Known rows, with every step that occurs
gefa > gasiso: [ 139,  -22,   76, -243,   75,   40,   46,  201,  -68,   25,   66,   31,
    0,   25,   54,   -3,  -40,  -23,   81, -119,  -16,  111,   17,  -43,
   -7,  100]
ridumi > nitug > lelom > pininu: [ 144,  262,  143, -386,   27,  161, -207,  146,  -19,  -83,   37, -118,
   81,    6, -241,  150,  -99,   -5,  117,   77,  161, -119,   62, -301,
   61,  -61]
nibuk > nitug: [ -13,  -29,   42,   23,  -33,  -32,   15,  -62,  112,  136, -202,   54,
  -61,  100,  -81,  239,   -4,  -10,  119,   70,   13,  -36,  -52,   -7,
  160, -129]
pininu > neku > nitug > lelom > gefa: [-300,  -27,    9, -434,  -12,  -26, -306, -158, -158,   18,   32,   99,
   82,  -46,   30,  122,  -31,  -57,   42, -428,  -85,  148,  103,  264,
  198,   50]
ridumi > nitug: [ -69,  189,   -6,  -99,  -51,  -35,   28,   23,   83,   44,  122,  -20,
    2, -108, -264,   72,   56,   23,  116,  121,   79,   43,   77,  -88,
  -46,   34]
nitug > lelom > pininu: [ 215,   78,  149, -286,   69,  222, -226,  124,  -92, -143,  -96,  -96,
   42,  107,   18,   89, -176,  -32,   -7,  -52,   83, -165,  -12, -217,
  105,  -79]
lelom > pininu > gasiso > nitug > nibuk: [ 125,  -15, -212,  -37,   70,  271, -300, -103,  -22, -121, -133, -238,
   65,  169,   50,  374, -354,  116,   73,  -81,   67, -153,  -97,   47,
   59,   76]
palol > nitug: [-116,  -32,   30,  -12,  -92,   -5,  -53,  -17, -196,   33,  -65,   50,
 -211,   -7,  -66,    7,   12,   24,   39,  -36,   31,  151,  217,  -39,
   14,  -51]
pininu > palol: [-108,  -21,  120,   79,   19,   82, -217,   -2,   20,  -76,  -40,   -8,
    3,   85, -112,   19,  101,  119, -166,   48, -118,  -21,   34,   66,
  -62,  -81]
gefa > gasiso > potom: [ 269,   39,  -31, -213,  194,  120,  159,  279, -200,  124,   50,   43,
  -43,  -55,  141,  -25,  -14,   72,  -75, -194,   75,   47,  106, -167,
 -170,  175]
gasiso > nitug > lelom: [-150,  -22,   16,  -81,   -1,   58, -132,   13, -144,  -27,  114,  -46,
  109,  247,  119,  -13, -225, -130,   52,  -97,   91,   32,   52,   37,
  248,   48]
pininu > gasiso > nitug > nibuk: [   7,  -24, -242,   69,  -21,   94, -201, -146,  -49,    1,    9, -129,
   55,  155,  115,  252, -347,   99,  192,  -62,  -20,   12,  -32,   85,
   61,  141]
lelom > pininu > gasiso > nitug > palol: [  64,   28,  -79,   33,  206,  151, -382,  166,    0, -291, -148, -273,
  164,  225,  -93,  326, -207, -160, -224, -176,   37,    4,  -78,  -19,
  217,   92]
neku > nitug > lelom: [-118,  185,   38, -425, -158,  -38, -139,  -64,  -56,   87,  184,   64,
  109,  -38,   63,  -23, -179,    1,   98,  -42,   67,  135,  -79, -123,
  165,   64]
palol > pininu > neku > nitug: [-112,   48,  -84, -216, -138,    0, -225, -101,   98,   20,  -28,   72,
   31, -307, -285,  -68,  149,  116,  -92, -161,  -40,  230,   -7,  158,
  -50,  -33]
ridumi > nitug > lelom > gefa > gasiso > potom: [ 125,  216,  133, -572,  242,  194,   -9,  348, -364,   72,    7,  -11,
  -13,   14,    6,   86,  -40,   -8,   88, -349,  152,  146,  308, -238,
    5,  137]
palol > pininu: [ 123,   72,   70,  -54,    1,  129, -131,   93,   19,  -90, -218,  -60,
  -49,  -70, -173, -121,   80,   68,  -75,   10,   30,  101,   24,  -60,
  -14, -145]
nitug > lelom: [ 110,   79,  102, -225,  -29,   34, -140,   97, -143,  -23,   52,   13,
   36,   98,   96,  -11, -135,  -22,  116,  -12,   13,    6,   48, -143,
  110,  -16]
pininu > palol > nitug: [-208,  -72,  159,   59,  -82,   60, -262,   11, -176,  -44, -113,   59,
 -213,   78, -191,   26,  111,  156, -140,   25,  -66,  134,  262,   14,
  -49, -123]
ridumi > nitug > lelom > pininu > neku: [ 140,  144,   57, -318,   54,  101, -308,  108,  -39, -107,   80,  -39,
   72, -104, -344,  209,  -13,   27,  132,  -58,   44, -124,  135,  -85,
  -24,  -35]
nibuk > nitug > lelom > gefa > gasiso: [  53,  -51,  282, -496,  141,  108, -124,  168, -192,   62, -289,   68,
  -59,  305,  110,  277, -162, -110,  242, -321,   -9,  117,  115,  -34,
  381,  -80]
lelom > nitug: [-118,  -92,   51,  -49,  -75,   96,  -21,   10,  -85,  115,  -83, -159,
  -47,   15,   21,  165,   97,  -85,  -70, -192,   64,   31,   47,   38,
  182,  -33]
palol > pininu > neku: [ 112,  -33,  -32,    5,   20,   78, -241,   49,   28,  -80, -156,   34,
  -45, -190, -285,  -71,  188,  102,  -75, -128,  -98,  101,  119,  147,
 -116, -111]
palol > pininu > gasiso > potom: [ 386,  230, -127,  -69,   80,  311, -129,   75, -168,   23, -293,  -72,
  -58, -108,  -90,  -27,    0,  170, -207, -153,   81,  -38,   70, -225,
 -124,  -51]
ridumi > nitug > nibuk: [  44,  193,  -55, -110,  -71,  -46,  -81,   72,   92,   28,  109,  -57,
  -45, -171, -188,  170,  -79,  180,  304,  231,    9,  118,   55, -111,
 -198,   44]
ridumi > nitug > palol > pininu > gasiso > potom: [ 368,  450,  -76, -120,  128,  141, -288,  406,  -78, -111, -192, -167,
  -12, -219, -443,   89,   71,   94, -176,  -22,   70,  240,  163, -411,
 -137,   34]

Rows
[  60,    6,  107,   49,   52, -159, -168,  236,  137,  -30, -230,   -3,
  -38,   74, -164,  303,   -2,  -85,   11,   85,  -96,  194,  -40,  -91,
  205,  -71]
nibuk > nitug > palol
[  24, -101,   -1,  -50, -143,   85, -138,   38,  -64,   92, -103, -184,
 -115,  -73,  102,  296,  -29,  105,  138,  -76,    8,  108,   32,   22,
   59,   -2]
lelom > nitug > nibuk
[ 135,   74, -171,    5,  -30,  241, -332,  -59,  -23,  -99, -200, -189,
    2,   62,  -57,  131, -239,  178,   80,  -35,   24,  118,  -15,   57,
   52,   -2]
palol > pininu > gasiso > nitug > nibuk
[  90,  298,  -15, -294,  -96,   -5, -423,  123,   80, -159, -183,  -92,
   71, -163, -265,   58,  -50,   21, -167,  -82,  -50,  387, -109, -187,
  122,    9]
neku > nitug > palol > pininu > gasiso
[-289,  -62,  317, -217,   22,  171, -467,   42, -414, -143, -256,   27,
 -188,  249,  -54,   95,    8,   49,  -83, -252,  -75,  169,  397,   45,
  158, -183]
pininu > palol > nitug > lelom > gefa
[ -36,  -80,  105,   -2,    6,  -24, -204,  301,  -52,  -54, -102, -226,
  -22,  -15,  -66,  239,  105, -169, -164, -179,  -23,  255,   63,  -51,
  218,   15]
lelom > nitug > palol
[ -34, -137,  -45, -113,  136,  185, -319,    9, -111, -149,   54,  -83,
  139,  157,  -25,  168, -156,  -93,  -30, -254,   38, -144,   92,  191,
  167,   26]
gasiso > nitug > lelom > pininu > neku
[ -85,    5,  259, -143,  -96,   85, -404,   97, -305,  -49,  -57,   71,
 -183,  169,  -99,    4,  -24,  135,  -20,    0,  -82,  129,  311, -114,
   49, -145]
pininu > palol > nitug > lelom
[-110,  151,  209, -440,  -39,  211, -436,  -29,   15, -106,  -14,  -51,
  121,   54, -121,  118,  -89,  120, -209,   -7,   38,  -56,  -79, -121,
   76,  -78]
neku > nitug > lelom > pininu > palol
[  -8,  -73,  253, -343,  225,  354, -381,  243, -128, -195,   -3, -143,
  137,  384,   -4,  115, -200,  -20, -140, -195,   47,  -48,   70,   -9,
  136,   12]
gefa > gasiso > nitug > lelom > pininu > palol
[   9,  -39,  -34,  -28, -136,  -17, -159,   25, -178,    8,  -87,   22,
 -270,  -85,   17,  139, -116,  204,  241,   67,  -29,  229,  209,  -76,
 -110,  -21]
palol > nitug > nibuk
[ -52,  216,   64, -253,  -56,  -65, -303,  212,  137, -169, -114,  -72,
   30, -238, -273,  -51,   71,  -26, -202,   -8,    2,  454,  -83, -130,
   77,  -19]
neku > nitug > palol > pininu
[ 215,  -37,   39, -232,   97,  149, -354,   86, -117, -136,  -23,   -7,
   57,    2,  -67,  133,  -73,   19,   22, -195,  -42, -153,   87,    8,
   26,  -63]
nitug > lelom > pininu > neku
[ 170,  -37,   74,   49,   58,  -93, -393,  281,  145, -114, -373,   28,
  -88, -102, -434,  232,  179,   -4,  -59,  -42, -182,  284,   86,   57,
   98, -189]
nibuk > nitug > palol > pininu > neku
[ -68,   60,   42, -270,  113,  353, -415,  -41, -278, -198, -340, -179,
   75,  327,   -5,   82, -219, -121,  -67, -419,   86,  103,  144,  100,
  396,  -87]
palol > pininu > gasiso > nitug > lelom > gefa
[   2,  -11, -198, -257,  -36,   39, -313, -136,  123,  -11,    8,  -17,
   32, -288,  -86,  296,  -80,  231,   82, -106,  -73,   18, -108,  121,
 -164,   69]
lelom > pininu > neku > nitug > nibuk
[-173,   61,   63, -493,  -16,  122, -427,  -70, -132,  -84, -178,   45,
   37, -145, -151,   -8,   59,    8,  -61, -416,  -38,  274,  142,  185,
  176,  -86]
palol > pininu > neku > nitug > lelom > gefa
[ 352,  159,   57, -337,   51,  299, -334,   21, -162, -130, -158, -115,
   99,  181,   20,  188, -278,   17,   43, -132,   41, -239,  -49, -259,
  157,  -56]
nitug > lelom > pininu > gasiso
[ -83,  -66,   85,   52,  -99,   64, -373,   28, -164,  -66, -130,   25,
 -256,   -7, -109,  143,  -16,  325,   74,  115, -128,  204,  254,    2,
 -200,  -94]
pininu > palol > nitug > nibuk
[   0,   51,  -73, -135,  -21,  124, -236,  -78, -207,  -25,   74,  -69,
  151,  306,  136,  114, -353, -102,   95, -181,   58,  -37,   16,    7,
  288,   90]
pininu > gasiso > nitug > lelom
[  84,  -20,  236, -524,  181,  167, -139,  240, -314,  -79,  -90,   32,
   16,  198,  194,   49, -135, -106,  111, -386,   -9,  145,  158,  -27,
  215,   42]
nitug > lelom > gefa > gasiso
[-115,   51,  -51, -357, -128, -110, -256,  -99,  -67,   75,  243,  148,
  115, -159,  -42,   46,  -67,   36,  106, -184,  -74,  117,   19,  100,
   80,   80]
pininu > neku > nitug > lelom
[-200,  -66,  -62,  141,  117,  -90, -181,  214,   19, -187,   42, -120,
   95,  141,  -33,   80,  -68, -210, -154,  -70,   -7,  254,   16,   98,
  170,  115]
gasiso > nitug > palol
